Known rows, with every way that one mark hangs from another:
(kuremo (lari (muna nirul (sevidu nemokit tizek)))): [ 11 -30  24  16 -11 -19  -4 -26 -15  20 -35  22  -6  -2 -28  25 -19  83]
(tizek lari): [  1  14   8  16   5 -15  13   0  -8   1   7  -6 -27   7  11  37   3  15]
(nirul muna): [  9  -1 -23  -1   0  -2  -2 -11  -2  -5  -7  14  16  13 -17   9   4  -5]
(kuremo (lari muna)): [  0  -7  14  -5   2 -17  10   3  -2  14 -18  -4  18 -21   1 -21 -22   0]
(muna nirul): [  3 -10  -4   2   3   3 -19 -10  -2   3   0  20  10  10  -1   3  -1  19]
(nirul (muna (lari kuremo) (sevidu nemokit tizek))): [  9 -31  -7  21 -15  -5  26 -39 -14 -11  -6 -13 -13   6 -23  62  -1  33]
(tizek (lari kuremo (muna nirul sevidu))): [ 10 -22  32  28  -2 -21  -5 -38 -16   3   1   1 -12 -12  -9  53 -18  41]
(nemokit (sevidu muna)): [ 10  -7   9   7   7  -3 -36  21  -4   0 -24  -6  17  -9  -6   9  12  16]
(muna lari (sevidu nemokit)): [ -5 -13   0  13 -13   0  11  -7  -1  -2  -3 -11 -54  -7 -14   8  10  -2]
(nemokit (sevidu (muna lari))): [ -1  -1   5   9   6   5 -20  29  -6   3 -12 -17  20 -19  11  -3   8 -14]
(nirul (muna (sevidu nemokit (tizek (lari kuremo))))): [ 20 -24   5  35  -8 -29  23 -48 -22 -13 -11  -8 -45  22 -27 109   5  76]
(muna (lari kuremo) nirul (sevidu nemokit tizek)): [  2 -41  12  21 -12  -1  10 -42 -14  -3   0  -6 -21   1  -5  58  -9  53]
(nirul (muna lari sevidu)): [ -1  -6 -22  12 -14   7   0 -11  -6  -8  -2   9 -10   6 -18   6   2  -9]
(lari muna): [ -1   5  14  -3   0  -7   3   0  -3  16  -3   1  36 -24  -9 -19  -9 -18]
(lari (muna nirul)): [  1  -4  10  -1   2  -5 -17 -10  -5  19  -1  21  43 -14 -10 -16 -11   1]
(kuremo lari): [  1 -12  -1  -1   2  -9   9   2   1  -2 -16  -6 -19   0  10   0 -14  22]
(tizek (lari kuremo muna)): [  3  -2  30  16   8 -28  26 -20 -10   6  11 -26   5 -25   7  40 -16   3]
(tizek (lari muna)): [ -1  19  24  14   6 -22  17   2 -11  18   3  -5   4 -15  -1  14  -5  -2]
(lari kuremo (muna nirul sevidu)): [  8 -35  22  12  -8  -8 -19 -37  -6   4  -5   6  16 -18 -20  17 -22  27]
(sevidu muna): [  3   9   7   8  11   2  -9  25   6  -7 -14  -1   6  -2 -17  -3  10  15]
(lari kuremo (muna nirul (sevidu nemokit tizek))): [ 12 -39  31  19 -10 -17  -3 -45 -16  11 -12   6  12 -10 -31  49 -15  65]

Rows:
[  7 -15  32  35  -9 -18  17 -29 -21  -9   0 -14 -27   9   3  89  -9  76] : (muna (sevidu (tizek (lari kuremo))))
[  4  15  31  20   2 -31  31  -9 -18  23  -4  -6   3  -9 -12  47   0  34] : (sevidu nemokit (tizek (lari muna)))
[ 15 -12  26  33  20 -22  10 -15 -13  -6  -8  -8 -20  12 -14  90   6  87] : (sevidu (muna nirul) nemokit (tizek (lari kuremo)))
[  5 -16  12  20 -14   7 -23 -22 -16   3 -12  32  10  21 -15  37  -5  73] : (muna nirul (sevidu tizek))
[  2 -19  14  19  13  -1   9  -5  -6  -5  -3 -14  10  -6 -10  44  -1  43] : (sevidu (muna (lari kuremo) nirul) nemokit tizek)
[ -5  -5  10   9  13   3  14  20   4 -15   3 -32   4 -22   5   6  -4 -12] : (sevidu (muna (lari kuremo)))
[  8   5  15  15   9  -6   6  17  -3  -1 -23  -2   2   4 -31  30  15  50] : (sevidu muna nemokit tizek)
[  8 -15  41  23  -1 -33   4 -25 -31  19  -4 -23  43 -25  20  73 -17  36] : (nemokit (sevidu (tizek (lari kuremo muna))))
[ -4   8   0   9  12   0  14  26   6  -3  -8 -19 -20 -14 -17  -5  16 -11] : (sevidu (muna lari) nemokit)
[ -6 -21  19  20 -16   5  20 -24 -14  -8   6 -20  -1  -7   7  45 -14  30] : (muna (lari kuremo) (sevidu tizek))
[ 17  -2  -3  36 -10 -24  14 -27 -20  -3 -17  13 -42  32 -35  85  15  72] : (nirul (muna (sevidu nemokit (tizek lari))))
[  3 -43   2  16  -8  -1   3 -36  -3  -9   5 -11 -45  -7  -7  36  -6  20] : (muna (lari kuremo) nirul (sevidu nemokit))
[  5 -25  16  10  -8 -12 -18 -14  -6  12 -28  22   1  -9 -18  -3 -24  41] : (kuremo (lari (muna nirul sevidu)))
[  5 -27  19  19   7   3 -25  -4 -19   1 -10 -10  55  -9  17  48  -7  41] : (nemokit (sevidu (muna (lari kuremo) nirul) tizek))
[ 10 -25  27  39  -6 -14  -1 -41 -23  -6   2   7 -21  22   1  90 -13  94] : (muna nirul (sevidu (tizek (lari kuremo))))
[ 17 -20  31  35  14 -19 -27 -12 -25  -1 -13  -5  23   9  12  93  -1  85] : (nemokit (sevidu (muna nirul) (tizek (lari kuremo))))
[  4 -26 -14  12 -12   2  11 -29  -6 -18   3 -12  -9  -1 -10  29  -7  -8] : (nirul (muna (lari kuremo) sevidu))
[ -1 -35   3  14  -9   7  -6 -30  -5 -11   9  -5 -18  -5   7  25 -14  16] : (muna (lari kuremo) nirul sevidu)
[  8 -16  15  18 -16  -6   3 -16 -10   2 -17   5 -31  11 -30  42   8  62] : (muna (sevidu nemokit tizek))
[ 10 -35  25   9 -10 -19  11 -33  -3   1 -10 -19 -21 -31 -34  27 -10  12] : (lari kuremo (muna (sevidu nemokit)))
[ -2 -19   6  21 -14   4  -1 -23 -14   6  -6  15 -20  12 -13  35   3  50] : (muna lari nirul (sevidu nemokit tizek))
[ 13 -45  21  12  -7 -18 -10 -45  -5   5 -10  -3 -11 -20 -35  26 -11  32] : (lari kuremo (muna nirul (sevidu nemokit)))
[ 13 -12  17  37  -7 -16  -4 -29 -21   4 -10  20 -47  27 -17  81   9  93] : (muna nirul (sevidu nemokit (tizek lari)))
[ -5   6  -1  11  13  13 -14  22   2  -2  -1   8  20  -5  -2 -11   3   0] : (sevidu (muna lari nirul))
[  0 -23  -4  15 -10   3  -6 -18  -3   1  -2   9 -43   1 -14  12   6  16] : (muna lari nirul (sevidu nemokit))
[ 13 -24  38  23   2 -28 -15 -37 -34  23  -1  -5  50 -12  20  78 -19  56] : (nemokit (sevidu (tizek (lari kuremo (muna nirul)))))
[  6 -10  29  16 -16 -14   7 -15 -13  18 -19   5   5 -12 -39  24  -3  45] : (lari (muna (sevidu nemokit tizek)))
[ 17 -20 -21  11 -12 -10  -7 -24  -1  -8 -19  12 -42  15 -47  28  15  24] : (nirul (muna (sevidu nemokit)))
